Each row was made from one walk, in order. Every step used is in the known rows, and no mark comes twice. Write each row's walk.
Known rows
dilonav -> gobed: [  3 -20   1  19  14 -13 -31 -16  -8   0   7  21 -54  16 -11  31   5 -18
 -29   8 -17   4]
tepugor -> gobed: [ 22  12  -5  -4  -9 -30  -7  16   0 -28  10  26 -12  19   2 -12   0 -21
 -19 -15 -32  12]
gobed -> tepugor: [ 12  -2   3  18 -25 -32  14  -4  -1  19  -7  28 -23   9 -30 -21 -11 -10
  23   0  18 -13]
gobed -> misuk: [ 19 -18  -1 -13  16  -5  28 -22 -24   9 -15   1  -2   6   0   9 -23   4
   1  -1 -19  -9]
misuk -> gobed -> dilonav: [ -1 -11 -27  12 -14 -16  -2 -26  13   0   5  27 -12  -6  -7  12  11  10
   7  35 -20 -22]
bule -> tepugor: [ 13  19  16  17 -10 -21 -27 -14   8  51 -20 -12 -31 -19 -22 -14  13 -19
  -1 -17  13  -7]
gobed -> misuk -> bule -> tepugor -> tigun: [ 40  40   2  36   7 -17 -20 -37   1  19 -27  12 -36 -14  18  26 -11 -35
 -11   1 -64 -14]
bule -> tepugor -> gobed -> misuk -> tigun: [ 55  -7  25  11   7 -26  20 -28 -33  11  -8  11 -42 -16 -13 -30 -12 -34
  -7 -36  -2  21]
misuk -> gobed -> dilonav -> bule -> tepugor -> tigun: [ 21  48 -36  56 -16 -28 -56 -29   0  27 -17  46 -53 -16   9  38   8 -10
 -39  50 -57 -15]
dilonav -> bule: [ -6  18  -7  21  19  -1  -9 -12 -16   4  11   7 -26  14   8  27  14  13
 -41  24  -6  -1]
gobed -> misuk -> bule: [ 15  -3  14   4  38  -4  32 -50  -3  -8   5  -7 -16  12  11  27  -2  -8
   0  -4 -34 -21]
bule -> tepugor -> tigun -> dilonav -> gobed -> misuk: [ 39   1 -21  15  15 -49 -27 -23 -54  20  -1  48 -67   3  -6  58 -30 -30
 -25  25 -76  -8]
tigun -> dilonav: [ -4   5 -18 -18   1 -26   7  13 -35 -14  37  20   6   0   2  21  -8   3
  10  19 -20  -6]
bule -> dilonav -> tigun: [  1  -6 -21  28  -3 -22  26   7  31  42  29   9 -62 -38   8 -24  -1   4
   1 -19  20  15]
misuk -> gobed: [ 10  -9   6  -1   9  14  -9 -47   5  -7  17   0   6  12  -8  30  -6  10
  20  15 -15 -12]
gobed -> misuk -> tigun -> dilonav -> bule -> tepugor: [ 27  14   8  20  26 -33   4 -39 -63  40  18   7 -57 -20 -15  19   2  -8
 -22  12  -1  -3]
bule -> dilonav: [ -9  16 -22  15 -19 -26  11  16  16  34  18  -8 -12 -23  12 -12  14  -5
  17  -3  -7  -2]
gobed -> dilonav -> bule -> tepugor: [  1  32 -15  48  -9 -46 -28 -15   1  59 -18  17 -67 -20 -18  -3  35  -7
 -49  21   2 -17]
gobed -> tepugor -> tigun: [ 26  24 -22  31 -35 -25 -11  14  -5  -7 -18  55 -18   2   1   0 -31 -20
  11  20 -32  -2]
misuk -> gobed -> tepugor: [ 20  -9   9  18 -16 -21   5 -47   4  11   8  28 -19  20 -36   6 -15  -1
  43  15   4 -24]
tepugor -> gobed -> dilonav -> tigun: [ 18 -12 -32  24 -12 -48  19  18  22  -6  14  61 -75 -18  -1 -35   0  -6
 -39 -10  -6  19]
gobed -> tepugor -> tigun -> dilonav: [ 18  26 -37  12 -32 -47  -1  26 -37 -19  18  68 -11   1   2  20 -34 -13
  22  38 -50  -9]

Which walk is each row?
[ 15  53 -40  57 -21 -37 -50   5  -3  31 -29  45 -57 -26  14  15  11 -18
 -56  38 -46  -6] | gobed -> dilonav -> bule -> tepugor -> tigun
[  1 -24 -29  28  -5 -24  23   6  23  18   5  40 -66 -33  -1 -26   0  11
 -24   1  19   8] | gobed -> dilonav -> tigun
[  6  25 -12  45  -2 -36 -37 -49   5  53  -5  16 -63 -12 -20  20  32   0
 -33  32  -8 -27] | misuk -> gobed -> dilonav -> bule -> tepugor
[ 38 -15  -4 -19  14 -34  43  -1 -70 -37  42  36 -12  -3   1   4 -27 -16
   5  -4 -31  17] | tepugor -> gobed -> misuk -> tigun -> dilonav
[ 45 -21  15  -3  14 -11  38 -16 -38 -26   5  17 -19  -1   2 -17 -21 -21
  -6 -24 -11  24] | tepugor -> gobed -> misuk -> tigun
[  4  25 -38  29  -7 -52  -9  14  -8 -14  11  52 -51  15   8   4  26  -5
 -70  31 -38   0] | tepugor -> gobed -> dilonav -> bule
[ 27  42 -11  31 -22 -13 -47   5   4  26 -32  20 -23 -25   9   5 -11 -29
 -11   5 -36   4] | bule -> tepugor -> tigun
[  9  29 -41  -4 -13 -23 -12  29 -38 -34  26  46   8  -7  27  38 -27  -6
   1  37 -63   3] | tepugor -> tigun -> dilonav
[-15  14 -36  32   0 -28  -4   2  -7   9   3  32 -42  -2   6  14  26  12
 -53  42 -12 -11] | gobed -> dilonav -> bule
[  8  -8  -1  -4   8  -8  25   4 -51 -24  46  15  -2 -21  -1   5  -9  -4
  17  10   7  13] | misuk -> tigun -> dilonav
[  4  43 -45  17  10 -22 -20  15 -50 -28  35  48 -18   7  30  60 -11   7
 -42  60 -63   1] | tepugor -> tigun -> dilonav -> bule
[  8   8 -34  10 -30 -57   1  28   8 -20  -1  50 -28  -2   1 -24  15 -19
 -30   5 -35   1] | tepugor -> gobed -> dilonav
[  6  38  -6  20  10 -44 -29 -15 -33  43  18   8 -48  -9 -15  26  18  -5
 -31  20 -12 -14] | tigun -> dilonav -> bule -> tepugor
[ 28   7 -19  48 -25 -34 -34   0 -12  -5 -12  73 -62  16  -7  24 -26 -33
 -13  26 -46   0] | dilonav -> gobed -> tepugor -> tigun
[ 15 -16   3   7  52 -33  17 -53 -34 -18  38  22 -55  24   3  67  -2 -19
 -16  18 -65 -22] | tigun -> dilonav -> gobed -> misuk -> bule
[ 15  -9  -9  33  29 -25  53 -33  27  35  33   3 -75 -28  19  -1  -2   0
   2 -22  -6  -2] | gobed -> misuk -> bule -> dilonav -> tigun
[ 45  19   4  11  15 -50  -8 -29 -29  28 -14  22 -56  18 -10   7  -4 -20
 -48 -11 -44  -2] | dilonav -> bule -> tepugor -> gobed -> misuk
[ -8  23 -24   4  22 -26  -2   0 -45  -9  45  23 -21  12   8  46   7  15
 -32  41 -26  -6] | tigun -> dilonav -> bule
[ 14 -25 -17  16  15 -38  11 -24 -17  38   6  13 -64   5   0  25  -8 -16
 -11   5 -38  -6] | bule -> dilonav -> gobed -> misuk
[ 18  24 -23  25 -37 -74 -19  17  14  23 -16  41 -53 -16 -16 -37  24 -34
 -32  -9 -26  -3] | bule -> tepugor -> gobed -> dilonav
